What can hang from each mark:
q247: q543
q933: q272
q995: q543 q610
q127: q543
q543: q44 q247 q774 q995
q232: q272
q774: q933
q610: q44 q127 q995
q272: q232 q933

Each row was made from one small tree. The marks that hang from a mark follow it in brackets, in the order of their numbers. Every link used is in the known rows. Write each row's tree.
(in the rows, 128 means zero)
Known rows:
q543{q44 q247 q995}: [157 104 128 120 135 131 130  81 152 115 164 199 127 110  78 137 130 161
 168 159 109  88 119 120  61  69]
q610{q44 q127 q995{q543{q247 q774}}}: [ 85 127 105 131 123 164 137 126 201  85 146 146 162 123 150 148 187 147
 139 102 131 132 130  95 158 108]
q543{q44 q247 q774 q995}: [131 127 127 111 141 155 144  78 160  96 169 216 125  88  82 140 144 167
 174 153 128  82 153 134  62  59]
q995{q610{q44 q127{q543}}}: [ 74  86 103 159 135  98 120 144 121 124 119 145 164 146 139 153 153 151
 107 103 105 146 139  73 186 108]
q774{q933{q272}}: [141 106 126 131 195  70 107 125 130 123  96 128 172 130 177 148  92 152
 125 136 114 163 127  66  83 119]
q272{q232 q933}: [148 114 166 147 134  80 108 114 169 156 107 165 146 127 128 140  66 131
  77  95  77 152  90  67 121 140]
q543{q44 q247 q774{q933} q995}: [183 125 128 125 164 141 159  93 151  97 139 207 112 102  93 122 144 179
 182 174 147 101 127 141  58  63]
q543{q44 q247 q774}: [107 120 125  87 140 122 136  90 153  81 160 209 147 104 119 163 146 159
 149 123 120  95 145 122  79  66]
q543{q247 q774 q995}: [120 124 144 116 146 166 133  89 158  91 157 199 142  90 116 127 129 145
 154 146 100 103 156 110  66  76]
q995{q543{q247 q774} q610{q44 q127}}: [ 68 107 113 105  87 125 161  97 153  88 149 189 147 131 120 158 166 142
 160 101 101  87 149 117 119 101]
q610{q44 q127{q543}}: [ 89  94  95 170 160 116 105 166 158 119 110 131 167 131 150 137 174 151
  87 108 117 167 129  21 211 103]
q543{q44 q774{q933} q995{q610{q127}}}: [135 121 110 159 145 125 177  92 160 122 131 195 122 122  72 138 122 196
 157 165 161 123 162 156 105  60]
q995{q543 q610{q44}}: [ 85 105 119 106  76  77  94 123  96 136 144 141 149 153 141 167 136 130
 129 105  78 102 127 111  99 122]
q610{q44 q127{q543} q995}: [ 88 108  99 180 170 142  97 179 172 122 114 103 175 133 168 144 186 158
  96 104 136 182 121  54 225 117]
q995{q543{q774}}: [ 81 131 140  88  95 120  88 119 156 117 132 150 155 112 143 170 146 131
 103 109  91 114 158 100  91 103]
q127{q543}: [106  99 142 126 150 103  64 160 124 137 108 124 164 125 156 156 157 138
  88 114  87 143 135  64 138 113]
q610{q127{q543{q247}} q995}: [117  94 134 147 162 155 111 145 194 108 118 129 176 133 151 147 179 151
 119 113 115 155 123  94 174 115]
q543{q247}: [124  94 143  99 140 111 106 104 139  98 142 174 165 129 146 148 116 131
 121 125  75 121 111  84  80  96]
q232{q272}: [ 90 118 129 126  87  92  95 131 141 137 131 133 180 145 180 156 133 146
  64 141 119 164 114  64 111  91]
q127{q543{q247 q995}}: [148  95 154 134 153 143  91 131 135 124 122 156 138 111 119 125 168 136
 149 145  87 108 130  89 103 107]
q774{q933{q272{q232}}}: [165 109 137 173 176  62 120 117 151 130  89 134 171 117 168 154  74 146
 126 118 110 155 123  53  85 123]
q247{q543{q44}}: [110 107 125  83 123  94  76 145 142 143 126 142 143 119 112 172  80 187
 106 132 105 114 120 106 106  51]
q247{q543}: [104 107 141  89 127 106  64 154 137 142 112 126 158 123 143 159  67 167
  89 126  81 131 120  84 109  68]

Which tree is each row?
[141 140 126 115 178 123 119 134 155 135 106 146 127  84 108 143  84 210
 172 165 155 106 158 129  74  52] | q247{q543{q44 q774{q933{q272}} q995}}
[ 99  96 127 157 118 129 133  93 155 139 143 167 154 133  91 137  96 154
 121 141  96 129 153 109 112  86] | q543{q995{q610{q127}}}
[ 92 120 150 135 139 140  99 135 115 135 125 155 140 103 123 144 159 146
 139 129 101 109 181 131 110 102] | q127{q543{q774 q995{q610}}}
[ 61 127 121  97  82  97 111 121 106 118 145 159 144 133 145 171 151 135
 133  97  89  96 155 126 100 111] | q995{q543{q774} q610{q44}}
[154 137 128 111 151 131 111 146 152 139 109 154 112  99  96 136  90 211
 141 172 147 110 134 137  88  41] | q247{q543{q44 q774{q933} q995}}
[ 98 140 122 108 120 148 106 132 152  88 154 141 151 123 173 155 183 135
 150 105 112 113 122 117 112 119] | q610{q44 q995{q543{q247 q774}}}
[110 121 132  67  92 120 121  94 163  97 153 190 134 105 109 173 171 146
 158 121 110  71 143 134  66  88] | q995{q543{q44 q247 q774}}
[111 129 100 186 191 147 121 188 172 106  95 112 161 128 178 132 197 175
 106 114 163 192 131  74 220 114] | q610{q44 q127{q543{q774{q933}}} q995}
[ 92 112 120 132 104 140  99 127 208 131 129 115 174 139 139 168 144 145
  92 112 111 154 128 100 147 114] | q610{q127 q995{q543}}
[ 99 125 135 129 133 131 110 124 118 137 135 168 126 100  89 157 170 168
 155 135 130  91 180 150 109  87] | q127{q543{q44 q774 q995{q610}}}
[ 90 133 122  80  91 106  96 110 156 122 145 166 143 108 116 182 157 151
 119 116 114  97 158 121  88  85] | q995{q543{q44 q774}}
[130 119 144 131 177 111  92 168 128 118  84 134 151 118 167 142 167 153
  98 126 119 155 145  87 135 110] | q127{q543{q774{q933}}}
[154 136 134  94 126 127 122 119 168 102 133 152 132 126 140 163 173 160
 163 134 142 110 116 169  76 105] | q610{q995{q543{q44 q247 q774{q933}}}}
[133 120 138 122 156 155 118 119 146 105 137 187 124  85  95 139 196 161
 170 144 128  84 158 123  98  80] | q127{q543{q44 q247 q774 q995}}
[ 83 103 121  84  74 118 168  69 173  96 153 203 140 125  80 182 159 156
 168 113 117  64 163 165  87  83] | q995{q543{q44 q247 q774} q610{q127}}
[122 148 113 134 136 124  96 158 143 115 123 115 145 135 186 149 168 152
 124 118 133 153 114 110 131 123] | q610{q44 q995{q543{q774{q933}}}}
[106 118 150 109 126 151 148  73 130  95 159 213 136 106 102 135 118 146
 174 139  93  80 166 155  49  82] | q543{q247 q774 q995{q610}}
[ 95 101 127  83  62  67 101  95 116 147 148 161 138 146 102 194 132 145
 139 116  92  79 138 156  71 102] | q995{q543{q44} q610}
[158 121 125 100 162 106 150 105 144  84 131 202 132 121 127 146 145 173
 154 143 142 114 120 128  72  72] | q543{q44 q247 q774{q933}}
[ 86  85 116 139 123  93 124 125 139 139 123 155 160 142 102 173 147 164
 114 112 117 124 150 116 154  92] | q995{q610{q127{q543{q44}}}}
[109  91 153  73  71  90 113  89 120 120 145 168 145 146 126 172 129 119
 154 113  59  72 124 149  50 120] | q995{q543{q247} q610}
[ 87 129 126  77 128 114  92 140 150 124 127 157 144  99 119 175  95 191
 113 128 122 109 149 120 105  42] | q247{q543{q44 q774}}
[ 84  94 124 116 132 117 153 107 151 101 131 190 151 124 103 168 168 164
 148 112 123 100 165 136 138  84] | q995{q610{q127{q543{q44 q247 q774}}}}
[101  98 130 147 154 106 135 142 137 120  92 149 156 140 138 151 147 161
 112 120 122 148 157 114 154 107] | q995{q610{q127{q543{q774{q933}}}}}
[136 132 126  92 149 103 102 155 147 127 105 151 129 116 126 158  95 205
 119 148 143 123 129 127 104  46] | q247{q543{q44 q774{q933}}}
[139  96 133 113 115 114 143  68 120 123 170 209 123 124  69 147 117 159
 189 153 101  68 128 164  49  75] | q543{q44 q247 q995{q610}}
[123 103 132 139 129 107  94 128 107 157 134 155 126 120  88 155 156 160
 149 141 115  97 148 137 109  95] | q127{q543{q44 q995{q610}}}
[ 63 101 118 131 127 109 136 117 149 121 124 171 157 125 109 174 161 168
 120 107 130 117 176 128 153  83] | q995{q610{q127{q543{q44 q774}}}}
[100 130 115 125 110 119  72 150 139 128 145 106 159 141 174 159 158 137
 114 105 103 142 106  92 132 129] | q610{q44 q995{q543}}
[ 94  74 137 128 129 109 133 116 141 116 118 164 165 144 122 157 148 142
 129 111  89 120 139 108 138 107] | q995{q610{q127{q543{q247}}}}
